What can hang from each mark:
j125: j297 j670
j138: j297 j619
j670: j125 j138
j297: j24 j125 j138 j240
j24: j297
j240: j297
j619: j24 j138

(in the rows, 128 means zero)
Known rows, with every way that one mark hangs from another:
j297[j24 j125]: [121 122 101 128 124 142 126 137 133 117 119 112 124 152 144 138 197 136
 138 117 126 115 113 123]
j240[j297[j24 j125[j670] j138]]: [125 126 115 123 109 139 138 165 132  97 107 115 111 163 131 142 196 134
 133 118 139 130 132 141]
j24[j297[j125 j138[j619] j240]]: [132 118  91 124 123 137 115 185 112 100 119 153 146 187 141 123 194 134
 134 137 122 107  90 126]
j125[j670[j138[j297[j240]]]]: [133 132 201 119  96 181 131 166 113 103 106 155 108 155 164 102 183 120
 135 143 125 137 125 134]
j670[j125 j138[j297[j240]]]: [146 138 136 113 112 189 116 171 109  99 113 147 110 150 169 102 196 119
 148 149 121 122 117 136]
j297[j240]: [130 124 136 126 119 139 121 150 126 116 121 140 131 136 125 123 156 124
 129 129 122 128 112 130]
j297[j24 j125 j138 j240]: [117 119 100 120 119 152 120 173 131 100 110 131 123 173 129 150 223 131
 144 124 122 112  90 132]
j670[j125[j297] j138[j619[j24]]]: [120 138  96 118 118 145 101 148 127 102 128 128 135 150 172 114 170 135
 134 142 137 106 147 116]
j619[j24 j138[j297[j125 j240]]]: [119 117 105 124 131 131 104 157 137 115 110 123 105 171 155 120 157 119
 146 127 146 129 110 115]
j670[j138[j619]]: [123 131 137 123 127 142 116 144 117 116 128 141 141 140 149 119 140 136
 133 140 123 107 128 128]
j138[j297[j24 j240] j619]: [150 119 120 124 133 147 110 183 135 118 118 140 133 156 151 102 231 139
 133 142 127 124  71 127]
j240[j297]: [149 130 121 126 126 120 126 142 126 119 123 117 123 116 124 119 122 127
 123 122 134 137 151 145]
j297[j138[j619]]: [122 126 105 122 140 118 119 156 128 121 133 140 142 149 121 133 133 138
 129 142 130 113  95 126]
j240[j297[j138]]: [143 131 115 120 130 116 129 158 125 113 121 124 117 130 110 138 119 126
 129 128 136 135 143 149]
j240[j297[j24 j138]]: [143 128 103 123 137 122 130 164 139 111 115 118 116 142 110 148 173 131
 134 126 139 136 140 153]
j619[j24 j138]: [103 124 102 134 150  99 119 116 148 132 126 120 120 148 125 142 100 119
 136 126 153 137 152 121]
j24[j297[j125[j670] j240]]: [126 121 144 132  95 154 138 155 113 102 110 147 129 175 151 111 197 124
 127 125 127 131 122 123]
j297[j125[j670] j138 j240]: [104 123 142 120  95 153 129 167 120  98 111 144 122 172 131 134 180 127
 134 128 125 120  98 125]
j619[j138]: [115 124 113 136 138 117 119 124 137 130 125 128 117 138 130 141 112 122
 131 127 139 134 143 118]
j619[j24]: [115 128 115 127 140 110 129 121 138 131 129 119 131 136 127 130 115 126
 133 127 143 132 135 131]
j240[j297[j24]]: [148 128 109 129 132 124 131 148 137 117 117 111 121 126 126 129 174 131
 128 119 137 138 148 148]
j670[j125[j297]]: [137 135 101 123 107 146 111 139 127 112 128 124 118 129 154 123 171 129
 123 131 128 123 141 112]
j24[j297]: [143 126 123 134 133 127 137 132 120 127 126 137 132 147 134 124 145 125
 127 131 132 138 149 132]
j240[j297[j24 j125 j138[j619]]]: [136 122  69 120 133 124 114 179 131 102 119 115 135 160 133 136 194 145
 135 125 133 108 105 138]

Rows:
[145 118 120 121 115 166 115 174 128 109 108 125 112 164 158 116 239 132
 143 128 123 123  84 125]  j138[j297[j24 j125 j240]]
[103 123  75 118 139 110 114 151 132 115 130 122 144 171 133 134 136 140
 140 134 138 101  95 121]  j297[j125 j138[j619[j24]]]
[123 125 114 129 152 113 116 130 145 135 121 119 104 152 143 126 111 120
 139 135 156 145 140 119]  j619[j24 j138[j297]]
[110 127  91 121 151 100 119 147 139 123 134 132 145 157 119 135 124 137
 135 141 144 117 105 130]  j297[j138[j619[j24]]]
[119 120  95 124 128 127 126 165 122 104 113 138 132 191 130 138 173 122
 143 130 138 125 123 134]  j619[j24[j297[j125 j138 j240]]]
[148 124 112 125 142 137 118 160 137 128 125 128 131 149 153 108 201 144
 131 142 133 123  88 123]  j138[j297[j24] j619]
[139 124 143 117 109 188 115 176 116  98 101 131 106 170 174 120 242 129
 151 130 118 115 109 133]  j670[j138[j297[j24 j125 j240]]]
[116 126 128 129 109 143 147 148 115 106 116 142 121 183 142 136 169 128
 131 131 135 130 134 125]  j24[j297[j125[j670] j138]]
[133 129  90 119 108 160 109 180 135  93 113 137 116 162 137 144 252 129
 134 135 128 122 111 126]  j670[j125[j297[j24 j138 j240]]]
[137 118 122 133 137 146 112 165 143 119 108 135 102 161 144 129 206 121
 138 133 139 143 109 124]  j619[j138[j297[j24 j240]]]
[131 121 106 131 141 109 118 160 129 117 125 146 156 169 137 108 168 129
 128 139 139 127 116 132]  j138[j619[j24[j297[j240]]]]
[130 119 104 116 127 136 101 173 127 114 120 128 139 167 161  95 178 137
 139 137 133 110  72 117]  j138[j297[j125 j240] j619[j24]]
[103 119  84 116 129 119 106 174 129 105 123 133 147 177 130 128 164 135
 141 134 132 102  77 125]  j297[j125 j138[j619[j24]] j240]
[120 131 159 131  98 165 144 138 104 102 110 142 119 174 170 122 173 125
 136 129 128 124 166 126]  j24[j297[j125[j670[j138]]]]
[117 125 124 120 119 132 123 151 132 119 123 122 130 169 169  95 160 141
 131 137 145 119  93 110]  j138[j297[j125[j670]] j619[j24]]
[132 136 193 121 106 170 139 145 114 114 113 142 104 149 166 108 153 125
 134 142 131 136 143 130]  j125[j670[j138[j297]]]
[130 121 126 123 111 144 110 178 140 103 110 138 116 158 127 150 229 132
 127 127 127 129 118 125]  j125[j297[j24 j138 j240]]
[136 122 114 134 147 135 118 143 145 130 115 123 100 154 146 135 177 126
 139 132 145 142 128 120]  j619[j138[j297[j24]]]
[131 118 109 122 117 137 101 192 141 102 117 143 138 165 132 137 237 142
 124 135 126 115  93 118]  j125[j297[j24 j138[j619] j240]]
[118 119 103 140 145 107 120 142 138 118 116 141 125 173 129 132 141 112
 136 130 152 147 155 129]  j619[j24[j297[j240]] j138]
[139 131 109 122  96 158 105 161 124 101 120 136 123 137 151 115 201 125
 125 130 123 122 121 116]  j670[j125[j297[j240]]]
[124 125  70 116 137 102 113 166 129 107 124 113 139 158 130 128 129 139
 136 127 144 110 116 137]  j240[j297[j125 j138[j619[j24]]]]
[139 128  97 124 103 162 107 166 137  99 115 130 119 148 150 125 251 130
 129 128 126 124 118 119]  j670[j125[j297[j24 j240]]]
[131 136  92 118 111 145 114 153 126 107 127 131 115 145 138 140 170 130
 129 137 131 121 132 117]  j670[j125[j297[j138]]]
[130 120 110 128 129 142 110 143 128 124 116 120  99 156 162 125 143 125
 140 129 137 126 120 108]  j619[j138[j297[j125]]]
[130 123  93 118 137 126 109 151 130 124 127 116 134 160 165 101 152 141
 138 137 140 110  89 114]  j138[j297[j125] j619[j24]]
[129 124 137 122 108 149 121 159 121 118 122 132 127 161 173  93 173 142
 126 138 130 116  85 107]  j138[j297[j125[j670]] j619]
[114 121  75 122 135 133 115 166 133 111 124 125 139 173 136 143 202 146
 139 131 128 101  84 122]  j297[j24 j125 j138[j619]]
[138 120 134 130 130 141 109 160 132 122 113 140 106 151 143 119 152 117
 135 136 137 141 115 120]  j619[j138[j297[j240]]]
[136 122 109 126 134 127 120 183 118 109 123 163 148 174 123 124 179 130
 129 146 128 123 100 135]  j24[j297[j138[j619] j240]]
